Each row comes from the steps of one path. Every step used is in the known rows, and no mark comes twice. Write the path behind each row, first mark first.
In the rows, zero is written as 100.
Known rows
binu-nenez-legit-tezuda: |  84 | 104 | 106 |  99 | 110 |  93 | 115 |  90 |  81 | 122 |  79 | 100 |  96 |  97 | 115 | 105 | 121 | 100 | 117 |  87 |  89 | 110 | 110 |  91 |
tezuda-legit-peropa-tuzo: | 127 |  91 | 100 | 102 |  95 | 106 | 105 |  98 | 101 | 108 | 102 |  94 |  98 |  90 | 118 | 113 | 107 | 120 | 124 |  98 |  90 |  96 |  93 |  81 |
tuzo-zita-geral-tezuda-legit-nenez: | 103 |  84 |  97 | 111 | 125 | 105 | 118 |  93 | 105 |  83 |  91 | 110 | 108 | 100 |  99 | 111 | 142 | 106 | 123 |  81 | 105 |  87 |  89 |  76 |
peropa-binu-nenez-legit-tezuda: |  71 | 113 | 106 | 102 | 100 | 107 | 116 |  86 |  83 | 111 |  66 | 100 | 102 |  94 | 124 | 105 | 118 | 100 | 118 | 102 |  85 | 104 | 114 |  96 |
binu-nenez-legit: |  87 | 104 | 103 |  99 | 116 |  84 | 113 |  86 |  89 | 106 |  89 |  98 |  92 | 100 | 106 |  99 | 114 |  94 | 106 |  88 |  88 | 120 | 110 | 100 |
tuzo-zita-geral: |  98 |  88 |  97 | 106 | 116 | 106 | 121 | 109 | 100 |  81 | 103 |  89 | 110 | 106 |  99 |  99 | 113 | 108 |  93 | 102 | 104 |  92 |  89 |  99 |
daborun-legit-peropa-binu: | 101 |  97 |  99 | 101 |  86 | 114 | 101 |  99 | 100 | 105 |  74 | 102 | 115 | 104 | 122 | 116 |  90 | 113 | 104 |  94 |  97 |  91 | 102 |  87 |
binu-peropa-tuzo-zita-geral-tezuda: | 118 |  87 |  80 | 130 |  97 | 123 | 151 |  90 |  90 |  84 |  87 |  86 | 104 | 115 | 113 | 114 | 119 | 119 | 109 |  96 | 101 |  96 |  92 |  97 |
zita-geral-tezuda-legit: | 118 |  82 | 114 | 111 | 119 | 104 | 117 |  94 | 113 | 105 |  93 | 122 | 112 | 108 |  88 | 109 | 120 |  97 | 122 |  87 | 104 |  84 |  92 |  80 |
binu-peropa-tuzo-zita-geral-tezuda-legit-daborun: | 127 |  72 |  83 | 132 | 109 | 120 | 148 |  99 |  84 |  98 |  94 | 107 | 110 | 101 | 118 | 113 | 139 | 111 | 122 |  91 |  97 |  85 |  79 |  75 |
supa-daborun-legit-peropa: | 122 |  81 |  94 | 113 |  92 |  94 | 117 | 108 | 105 | 128 |  94 |  93 | 105 | 103 | 109 | 125 |  98 | 101 | 112 |  73 | 103 |  94 |  97 |  80 |
zita-geral: | 103 |  90 | 103 |  97 | 111 | 104 | 113 | 103 | 108 |  93 |  98 |  94 | 108 | 113 |  95 |  98 | 103 |  96 |  95 | 102 |  96 |  96 |  95 | 104 |
daborun-legit-nenez-binu-peropa-tuzo-zita-geral: |  96 |  95 |  69 |  99 |  95 | 107 | 143 | 100 |  81 |  43 |  69 |  72 |  97 | 118 | 126 | 112 | 121 | 117 | 102 |  95 |  83 |  98 | 104 |  91 |
tezuda-legit-nenez: | 100 |  99 |  99 |  94 | 112 |  93 |  93 |  93 | 102 |  87 |  98 | 104 |  95 |  90 | 103 | 100 | 124 |  97 | 117 |  93 |  96 |  99 | 103 |  86 |
nenez-binu-peropa-tuzo: | 109 | 112 |  78 | 101 |  75 | 110 | 119 |  98 |  88 |  76 |  81 |  82 |  94 | 104 | 116 | 109 |  99 | 108 | 102 | 110 |  81 | 104 | 108 | 105 |
peropa-binu: |  85 | 110 |  99 | 102 |  91 | 114 | 101 |  96 | 103 |  88 |  88 |  99 | 106 |  98 | 108 | 101 |  96 | 100 | 101 | 115 |  95 |  94 | 103 | 106 |
binu-nenez: |  90 | 105 |  99 | 105 | 111 |  97 | 110 |  90 |  97 | 102 |  87 |  92 |  89 |  91 | 101 |  95 | 108 |  95 |  96 | 103 |  99 | 107 | 110 | 101 |
peropa-binu-nenez-legit: |  74 | 112 | 102 | 100 | 106 |  98 | 114 |  83 |  91 |  93 |  78 |  96 |  99 |  98 | 114 | 100 | 109 |  93 | 107 | 103 |  83 | 114 | 114 | 106 |
zita-geral-tezuda-legit-nenez-binu-peropa-tuzo: | 117 |  98 |  81 | 104 |  96 | 112 | 128 |  87 | 101 |  73 |  68 |  97 |  98 | 111 | 111 | 116 | 132 | 104 | 126 |  93 |  78 |  94 | 102 |  86 |
supa-daborun-legit: | 107 |  87 |  99 | 114 | 100 |  88 | 127 | 102 | 102 | 108 | 101 |  98 |  95 | 104 |  99 | 116 | 101 |  91 | 114 |  80 | 108 |  94 | 104 |  86 |
peropa-tuzo-zita-geral-tezuda-legit-nenez: | 104 |  85 |  93 | 114 | 120 | 109 | 133 |  89 |  98 |  76 |  95 |  96 |  96 | 101 | 110 | 111 | 143 | 117 | 135 |  92 |  97 |  87 |  88 |  79 |
peropa-tuzo-zita-geral-tezuda: | 104 |  86 |  94 | 120 | 107 | 116 | 141 |  97 |  96 |  89 |  99 |  91 | 100 | 109 | 106 | 112 | 120 | 117 | 118 |  99 | 102 |  88 |  86 |  93 |
daborun-legit: |  99 |  91 | 105 | 100 | 103 |  93 | 112 |  98 |  94 |  96 |  92 | 106 | 100 | 109 | 104 | 105 |  96 | 104 | 104 |  86 | 105 |  97 | 103 |  86 |
geral-tezuda-legit: | 115 |  93 | 111 | 113 | 107 | 101 | 105 |  91 | 106 | 113 |  94 | 128 | 104 |  96 |  93 | 111 | 117 | 101 | 127 |  84 | 108 |  88 |  96 |  78 |

Write each row's path
|  97 |  95 |  90 | 103 | 110 | 109 | 126 | 100 |  97 |  63 |  86 |  98 |  98 |  99 | 108 | 116 | 141 | 114 | 134 |  97 |  88 |  83 |  92 |  77 | | peropa-tuzo-zita-geral-tezuda-legit-nenez-binu
|  86 |  96 |  93 |  93 | 106 |  90 | 104 |  92 |  94 |  87 |  85 | 101 |  94 | 107 | 110 | 103 | 109 | 101 | 107 |  83 | 100 | 102 | 106 |  88 | | daborun-legit-nenez
| 125 |  79 |  96 | 108 | 110 | 112 | 125 | 108 | 100 |  90 | 104 |  84 | 110 |  98 | 117 | 114 | 118 | 127 | 117 |  99 |  93 |  88 |  84 |  81 | | tezuda-legit-peropa-tuzo-zita-geral
| 109 | 110 |  81 |  91 |  93 |  98 |  96 |  96 |  97 |  72 |  73 | 102 | 100 |  95 | 108 | 107 | 122 |  95 | 106 |  93 |  84 | 102 | 110 |  89 | | tezuda-legit-nenez-binu-peropa
|  76 | 116 |  98 | 106 | 101 | 110 | 109 |  86 |  97 |  92 |  74 |  90 |  95 |  88 | 109 |  96 | 104 |  95 |  97 | 118 |  94 | 101 | 113 | 107 | | peropa-binu-nenez
| 114 |  80 | 103 | 122 | 118 | 112 | 141 |  96 |  98 |  85 | 102 | 102 | 102 | 104 | 103 | 114 | 129 | 119 | 132 |  95 | 104 |  82 |  85 |  78 | | peropa-tuzo-zita-geral-tezuda-legit
| 132 |  87 | 106 | 112 | 100 | 107 |  94 |  95 | 110 | 131 |  89 | 124 | 113 |  95 | 102 | 121 | 115 | 110 | 126 |  77 | 104 |  90 |  92 |  70 | | geral-tezuda-legit-peropa
| 104 |  86 |  97 | 118 | 114 | 112 | 127 | 101 | 102 |  98 |  94 | 105 | 113 | 110 |  95 | 110 | 120 | 108 | 108 |  90 | 110 |  87 |  87 |  91 | | tuzo-zita-geral-tezuda
| 107 |  91 | 100 | 123 | 116 | 125 | 124 |  90 | 106 | 104 |  66 | 102 | 118 |  90 | 111 | 116 | 131 | 112 | 115 |  96 | 103 |  83 |  93 |  76 | | tuzo-zita-geral-tezuda-legit-peropa-binu-nenez
| 121 |  82 |  89 | 119 | 100 | 123 | 131 | 101 | 100 | 108 |  93 |  86 | 111 | 108 | 116 | 122 | 117 | 128 | 117 |  93 |  97 |  90 |  82 |  86 | | legit-peropa-tuzo-zita-geral-tezuda
| 134 |  80 | 105 | 112 | 105 | 115 | 122 |  95 | 112 | 117 |  91 | 103 | 109 | 107 | 108 | 121 | 117 | 116 | 132 |  89 |  91 |  87 |  87 |  77 | | zita-geral-tezuda-legit-peropa-tuzo
| 119 |  86 |  78 | 123 | 109 | 116 | 144 |  82 |  93 |  71 |  84 |  90 |  98 | 106 | 115 | 114 | 142 | 118 | 125 |  88 |  96 |  95 |  94 |  84 | | binu-peropa-tuzo-zita-geral-tezuda-legit-nenez
|  97 | 108 |  76 |  91 |  86 |  96 | 107 |  96 |  88 |  71 |  61 |  97 |  98 | 111 | 116 | 110 | 108 |  99 |  97 |  83 |  87 | 104 | 114 |  91 | | daborun-legit-nenez-binu-peropa
| 102 | 100 |  61 | 116 |  81 |  98 | 147 | 101 |  81 |  61 |  82 |  69 |  85 |  99 | 126 | 124 | 123 | 110 | 117 |  85 |  90 |  99 | 108 |  86 | | supa-daborun-legit-nenez-binu-peropa-tuzo-zita
| 102 | 102 |  65 | 111 |  91 | 119 | 137 |  94 |  90 |  64 |  69 |  81 | 100 | 110 | 118 | 116 | 132 | 116 | 111 |  97 |  84 |  97 |  97 |  96 | | legit-nenez-binu-peropa-tuzo-zita-geral-tezuda
| 109 |  93 | 107 | 115 | 112 | 122 | 116 |  85 | 116 | 117 |  60 | 107 | 117 |  96 | 107 | 116 | 122 | 101 | 117 |  98 |  94 |  87 |  99 |  81 | | zita-geral-tezuda-legit-peropa-binu-nenez
| 108 |  86 | 102 | 102 | 121 | 102 | 109 |  89 | 113 |  96 |  86 | 113 | 105 | 107 |  94 | 108 | 134 |  95 | 125 |  83 |  97 |  90 |  94 |  81 | | zita-geral-tezuda-legit-nenez
|  90 | 102 |  96 | 105 |  97 | 110 | 110 |  89 |  95 | 106 |  60 |  94 | 104 |  96 | 124 | 111 |  99 | 107 |  99 |  96 |  97 |  99 | 111 |  86 | | daborun-legit-peropa-binu-nenez
|  99 | 116 |  68 |  93 |  77 | 107 | 111 |  94 |  88 |  67 |  75 |  76 |  87 | 102 | 122 | 107 | 112 | 107 | 104 | 107 |  74 | 109 | 111 | 106 | | legit-nenez-binu-peropa-tuzo
| 101 |  89 |  90 | 106 | 116 | 101 | 140 |  96 |  87 |  99 |  93 |  70 | 101 | 107 | 126 | 111 | 123 | 120 | 110 |  92 |  79 | 114 |  95 |  95 | | binu-nenez-legit-peropa-tuzo-zita-geral
| 104 | 106 | 102 | 107 | 102 | 112 |  98 |  89 | 106 | 107 |  72 |  98 | 107 |  80 | 116 | 108 | 112 | 104 | 107 | 106 |  93 |  96 | 108 |  85 | | tezuda-legit-peropa-binu-nenez
| 124 |  92 |  87 | 119 |  96 | 118 | 144 |  99 |  92 |  69 |  79 | 100 | 107 | 107 | 107 | 120 | 127 | 116 | 122 |  96 |  92 |  85 |  94 |  81 | | nenez-binu-peropa-tuzo-zita-geral-tezuda-legit
